What can hang from each mark
A: X
X: U
W: C F R V
F: B M X
M: F R V
U: W
C: W

Every row comes from one small tree of marks. Brackets hold a mark, then the marks that hang from it, in alphabetical order. Every link used is in the known rows. Which tree was each row made from?
In the rows, zero is written as 128.
Known rows
(F B (M V) (X (U (W R)))): [137 106  85 139 109 122 138 178 165 132  55 136  64 157 181 110 171 111
 133 111 127 126  99 137 144 151 132 130 123 190 114 113 124 122 118 170
 139 131 122 133 174 217 135 111 104 127 123 137 125 113 116 175 130 149
 122 132 122 138 167  53 114 134 128 123 146  62  81 120 108 129 161 136
 123 133 189 123 151 142]
(M (F B) V): [115 118 138 117 173  82 115 136  92 149 188 138 133 117 131 163 117 150
 124 137 115 126 123 112 126 174 128 127 202 174 133  92 132 150 135 125
 142 130 135 125 100 195 173 119 124 145 158 127 101 108 129 107 222 124
 132 177 162 121 146 115 169 131 100 124 119  95 155 205 126 142  97 105
 109  88 155 118 128 134]
(M (F (X U)) R): [137 116 138 128 152  88 114 147 132  99 149 152 155 109 119 175 148 129
 138 155 108 126 133 139 130 167 123 123 186 126 130 110 134  99 127 143
 136 140 103 113 106  98 152 146 131 211 158 114 113 114 142 140 177 125
  52 140 135 118 150  86 148 126 110 108 122 137 173 102 144 131 127 108
 108  86 147 155 147 119]
(C (W (F X) R V)): [106 141 136 127 108 142 122 106 120 146 162 128 136 148  99  83  89 150
 126 128 127 119 148 130 116  73 137 117 100  90 138 131 131 138 141 105
 110 135 132 121 143  90 113 129 142  93 113 107 147 140 114 125 123  71
 178 108 124 127 106 103 115 125 112 117 119 179 148 135 124 119 108 127
 130 121 143  88  94 123]
(C (W F R)): [110 149 136 127 127 119 113 109 121 132 184 126 160 136  89  82  96 154
 119 132 145 119 152 134 119  84 130 132 116  90 138 106 129 147 146 103
 111 134 134 118 112  90 144 137 154  94 130 118 143 139 117 109 136  65
 146  84 109 133 108  93 121 129 116 128 121 174 161 130 126 138 105 118
 132 115 117 102  93 132]
(A (X U)): [163 144 156 135 148 131 119 113  88 102 132 117 155 108 103 137 147 134
 116 128 133 160 129 136 120 166 125 147 155 160 122 119 124 117 131 110
 126 120 123 123  62 140 154 120 139 119 141 151 121 122 142 116 130  96
  88  99 125 124 111 139 142 126 136 144 145 115 165 155 144 150 146 108
 134 134 104 173 146 142]
(C (W F R V)): [100 144 140 123 121 134 118 102 103 149 182 126 152 140  90  78  79 154
 118 130 137 116 153 127 116  68 140 124 105  90 141 136 133 147 137  97
 112 135 137 121 128  82 122 131 154  91 121 108 141 140 115 111 122  72
 181 109 116 128 110 125 121 127 118 120 116 189 154 158 127 121  97 123
 131 114 121  88  90 128]
(A (X (U (W C V)))): [148 139 150 129 148 146 126  96  90 118 141 115 156 112 109 135 148 128
 117 131 135 157 124 134 115 156 129 140 144 140 123 120 123 116 123 109
 137 117 127 131  79 105 121 126 138 116 131 152 120 129 140 111 119 116
 122 139 136 113 115 165 141 126 137 139 138 124 141 148 147 142 121 125
 133 144 104 163 130 143]
(U (W C (F B) R V)): [108 145 127 117 118 148 133  92 126 159 176 120 151 123 118 140  93 129
 126 136 133 113 131 114 124  84 125 121  77  52 143 152 125 154 119 118
 130 120 148 140 143  65  89 140 126 111 116 120 136 153 118 116 104 159
 188 145 146 112 119 174 118 124 131 129 108 183 111 136 124 106  88 157
 129 148 105 112  96 117]
(M V): [126 106 142 113 168 101 116 118  79 137 168 124 139 124 114 117 128 161
 111 136 145 128 127 104 138 169 137 128 127 185 133 108 122 136 143  92
 121 119 144 133  83 185 167 125 149 114 144 143 115 119 145 105 161  99
 134 133 134 145 143 227 168 120 114 140 124 101 143 232 126 157 124  91
 113  88 127 134 127 121]
(W F R V): [132 142 155 119 104 148 124  96 115 143 162 126 160 115  94 145  56 147
 120 135 116 116 160 103 123  56 136 120 101  61 146 188 127 149 128 109
 111 140 138 121 126  82  94 135 147 108 117 102 144 153 116 118  97 123
 178  93 137 127 114 201 123 116 129 114 112 222 158 180 113  94 101 126
 125 112 105 103 125  82]
(U (W C R)): [122 140 125 118 144 113 127 102 119 142 173 121 170 121 105 112 130 141
 115 146 161 113 130 125 130 123 113 127  54  77 137 119 119 140 128 106
 119 110 142 146 104  69 141 149 145 112 130 147 135 148 137 107  96 132
 128 135 121 129 131 161 134 122 128 147 115 153 128 131 134 143 111 139
 125 133 101 149  93 132]
(W C V): [110 135 151 109 144 142 133  98  38 148 151 119 150 119 102 155  77 137
 121 137 129 117 137 105 114 119 123 119  53 111 142 163 130 142 137  66
 111 106 148 147 117 102 152 135 149 119 125 127 134 143 135  87 108 123
 184 162 128 144  89 252 162 116 131 139 113 161 126 159 145 117 104 124
 126 111  73 117 109 128]
(W (F M) V): [112 130 151 121 113 144 132 110 124 136 129 122 127 122 117 116  73 139
 124 116 122 110 158  99 123  81 133 114 134 103 133 167 132 140 139 103
 112 135 139 125 134 120 110 123 135 100 110 106 136 136 131 102  96 130
 159 114 125 146  93 229 125 123 140 126 117 157 133 143 120 114 126 120
 140 121  79  88 129  94]
(C (W (F B M) V)): [ 87 136 135 128 124 134 125 126 111 149 151 124 114 151 115  63  89 141
 127 115 134 116 143 127 118  87 132 129 131 132 134 125 137 147 141 100
 115 133 138 122 146 129 142 115 133  90 118 112 132 125 115 105 138  82
 186 126 116 140  97 108 114 137 124 130 121 129 127 130 127 131 119 124
 144 130 118  71  95 142]
(X (U (W V))): [114 122 136 127 160 133 129 137 136 130 131 121 146 103 111 130 142 135
 110 133 144 136 135 129 152 139 143 134 115 166 135 139 127 114 109 112
 121 120 127 124  82  99 139 116 157 123 131 146 124 124 137 110 104 117
  87 151 104 118 148 209 142 126 140 122 134 132 131 158 146 145 125 121
 127 132 107 171 145 141]
(X (U (W (F B (M V))))): [118 119 119 130 152 131 129 147 165 123 132 125 132 106 129 136 142 129
 115 124 139 136 132 129 149 137 148 138 158 152 129 119 128 128 115 136
 134 129 131 121 105 129 119 118 145 123 134 141 122 122 128 123 120 131
  85 131 110 114 154 180 133 131 137 119 134 120 120 134 131 138 117 125
 128 136 118 147 148 139]
(M (F B (X U)) R V): [132  92 120 122 160  86 114 154 113 124 159 156 128 122 153 192 154 127
 139 151  99 134 108 131 129 189 142 126 215 174 130  97 132 113 122 162
 165 146 113 117 131 168 133 137 119 212 168 114  96 102 127 165 230 139
 112 176 166 101 184  61 158 128  96 100 121 105 139 171 130 119 103 109
  92  75 205 128 144 126]

Which tree is each row?
[160 132 131 135 133 137 124 115 128 118 132 122 141 120 129 132 155 123
 119 122 133 154 120 137 118 145 134 143 176 138 119 113 122 124 122 139
 147 129 127 124  98 136 102 125 129 118 136 147 119 125 129 139 135 127
 122 110 141 111 136 105 128 130 136 135 141 116 135 155 128 137 126 126
 131 144 129 143 135 138] : (A (X (U (W (F B (M V)) R))))
[116 115 115 129 126 115 129 122 185 135 136 125 117 138 149  93 146 130
 135 128 141 118 120 125 141 136 124 118 137 120 124 105 126 127 134 148
 133 133 133 130 141 131 107 132 105 125 117 134 123 125 138 129 128 150
 128 126 140 132 145 127 109 133 124 133 118 102 112 123 117 142 144 136
 131 145 143 123 113 117] : (U (W (F B (M R V) X)))
[113 121 110 121 125 128 134 111 159 137 142 126 124 135 149 122 133 120
 139 131 135 114 114 121 127 130 123 115 114  87 126 103 126 136 136 142
 142 124 139 141 161 111  96 144 111 128 118 128 129 135 134 121 126 163
 140 139 142 126 127 147 119 130 126 135 114 116  95  92 124 122 112 148
 128 145 123 113 102 125] : (U (W C (F B (M R V) X)))
[109 137 122 115 116 142 136  93 132 153 157 122 152 126 121 116  99 132
 122 131 142 104 139 111 122  76 130 110  74  41 135 146 124 146 124 116
 129 124 143 141 145  51  81 149 141 105 111 118 137 154 127 116  79 160
 171 145 132 124 118 205 118 123 136 130 106 182 107 116 121 109  93 153
 130 139  90 101  93 108] : (U (W C (F M) R V))
[123 129 154 125 110 167 136 110 137 130 119 125 125 114 114 160  83 136
 134 123  99 135 148 112 132  97 145 113 137 111 133 171 133 124 130 115
 107 136 126 119 135 111  90 114 129 114 106 107 144 135 126 111 109 115
 139 114 133 123 106 227 129 119 127 105 125 177 143 140 130 103 122 124
 131 129 111 118 153  98] : (W (F (X U)) V)
[153 142 136 129 127 153 128  97 118 115 130 119 153 114 114 138 138 120
 119 125 130 149 129 133 112 128 134 137 150 108 120 130 123 121 122 123
 141 124 128 129 101  92  96 134 142 116 127 140 126 134 131 125 110 132
 125 121 136 109 114 141 129 126 140 133 135 143 137 120 137 128 117 133
 134 146 106 140 126 132] : (A (X (U (W C (F M) R V))))
[117 134 136 134 144 109 129 149 142 136 134 136 120 119 134 167 133 129
 137 133 103 133 126 134 132 156 116 127 172 153 130 120 134 131 121 144
 128 130 116 121 120 142 158 111 108 150 137 123 120 114 124 122 175 128
  97 168 140 117 136  62 138 135 111 116 129 103 152 112 136 131 128 132
 125 129 150 147 141 140] : (M (F B (X (U (W V)))))
[163 144 148 134 136 140 120 101 131 109 147 117 163 110 105 132 152 131
 116 130 135 155 132 137 121 143 130 143 167 124 122 122 121 120 123 127
 134 128 124 122  77 101 108 129 137 116 135 149 126 130 134 124 119 116
 100 103 134 109 123 124 129 127 135 136 140 138 157 137 135 143 127 123
 133 149 112 166 135 135] : (A (X (U (W F R))))
[149 136  96 121  84 155 139 131 140 126 101 139 115 133 142 198  91 104
 140 121 101 120 128 125 111  78 139 130 106  46 129 138 126 151 129 154
 139 133 136 135 199 132  79 141 131 128 124 102 153 151  98 155 115 160
 163 104 128 119 116  99 121 120 132 111 125 177  94  61 104  68  82 152
 119 123 137  77 137 111] : (W C (F B (M V) (X U)) R)
[147 114 101 146 107 111 133 188 150 100  40 140  76 155 168 124 166  99
 144 117 121 125 109 149 139 155 114 140 120 186 116 131 132 106 123 164
 131 134 107 123 173 202 166 122 101 170 133 127 122 112 123 173 128 149
  99 107 105 150 149  23 109 135 139 131 146  74 100  76 120 129 186 126
 129 124 167 136 160 140] : (F B (M R) (X U))
[136 114  89 141 110 116 137 180 161 109  51 138  79 152 173 121 174  92
 146 121 128 122  99 151 138 151 116 135 112 161 116 123 130 108 118 166
 139 129 113 131 179 170 147 130 102 167 129 132 124 116 123 172 120 165
 101 129 114 139 153  30 107 137 139 131 140  79  81  57 126 125 171 141
 128 137 164 133 144 147] : (F B (M R) (X (U (W C))))
[150 132 136 128 143 143 127 104 118 114 140 119 148 114 121 140 152 125
 118 123 134 152 125 131 115 154 138 135 172 131 118 105 124 120 128 124
 145 123 129 131  93 119 103 131 139 113 134 147 123 126 137 116 130 123
 113 125 139 113 121 156 138 128 136 135 136 117 132 126 138 139 114 126
 131 145 107 146 129 138] : (A (X (U (W C (F (M V))))))
[145 115 111 143 101  98 129 171 134 110  60 136  76 164 166  94 157 110
 150 122 130 113 106 138 134 152  96 131 104 171 117 127 128 115 139 151
 123 130 117 130 173 210 182 127  89 156 129 128 122 115 131 162 133 149
 124 100 118 168 133  20 104 136 132 148 137  63 109  96 114 140 199 125
 133 123 161 122 138 129] : (F B (M R) X)
[142 128 126 135 127 126 130 145 155 115  98 127 127 124 124 124 158 135
 127 135 133 138 127 139 148 145 126 127  94 146 125 122 123 108 125 135
 112 122 118 128 111 125 138 121 131 129 123 143 141 129 138 136 105 109
  78 112 109 131 143 123 129 123 123 125 140 117 138 113 133 144 159 125
 126 134 145 176 148 130] : (F (X (U (W R))))
[153 144 146 130 151 137 124 104 105 110 143 115 160 109 108 144 157 128
 118 133 138 157 123 139 118 165 126 144 141 142 122 110 123 117 125 114
 135 115 124 130  73 110 129 127 137 118 136 156 122 128 141 112 123 112
 101 125 130 116 117 143 142 128 137 143 140 120 146 141 147 150 130 122
 134 145 100 172 130 148] : (A (X (U (W C))))
[106 121 126 130 114 133 134 116 167 146 129 123 114 140 144  84 130 129
 137 124 135 115 124 121 136 115 123 111 111 112 128 140 128 127 128 137
 128 133 133 131 150 112  99 130 102 123 106 123 126 129 133 129 110 158
 152 137 141 130 135 150 103 132 130 131 116 123 113 132 122 130 144 142
 136 151 131 116 110 113] : (U (W (F B (M R) X) V))
[125 139 129 128 135 116 129 147 131 138 138 139 125 120 132 182 126 123
 139 136  99 133 126 135 125 140 115 126 145 120 132 125 134 135 119 144
 132 128 118 126 133 126 144 121 112 153 137 120 126 124 118 128 170 141
 108 171 143 110 131  46 140 131 112 114 127 132 143  93 134 116 113 140
 122 126 150 138 135 140] : (M (F B (X (U (W C R V)))))
[133 118 106 132 117 126 140 158 155 107  56 130  95 140 149 112 166 116
 131 116 137 120 123 138 139 140 125 119  97 145 112 109 127 108 130 140
 115 120 120 136 150 141 142 127 128 122 114 139 143 124 141 136  87 135
  67 127  94 153 126 126 120 128 140 131 140  85  97  45 127 140 168 133
 136 136 122 143 144 137] : (F M (X (U (W C))))
[130 110  93 140 106 126 139 175 148 118  47 137  77 157 174 120 167  93
 146 120 126 124 100 147 135 144 121 131  98 164 118 135 132 107 112 164
 141 129 114 133 188 165 135 129 101 167 125 128 123 116 122 174 116 170
 128 138 117 138 150  50 107 135 140 128 138  80  79  68 126 118 168 146
 129 137 168 129 143 141] : (F B (M R) (X (U (W C V))))
[112 124 141 127 110 138 129 123 118 136 124 128 112 130 134 129  75 123
 135 119 116 113 140 108 124  87 128 122 137 111 135 176 134 140 130 121
 127 141 135 123 156 136 114 126 119 135 120 100 123 130 118 124 122 152
 188 120 138 139 109 171 114 129 140 125 115 154 124 150 116 103 130 126
 137 122 107  82 130  98] : (W (F B (M R)) V)
[143 126 105 147 104 122 137 188 155 109  33 131  63 152 163 119 157 107
 140 106 121 130 114 145 142 146 112 139 114 191 114 128 130 121 129 154
 117 125 116 127 161 218 179 105 102 130 122 136 136 113 121 153 119 138
  93 108 101 158 128  41 112 136 140 136 152  62 105  70 119 136 187 130
 139 140 152 134 165 147] : (F B M (X U))
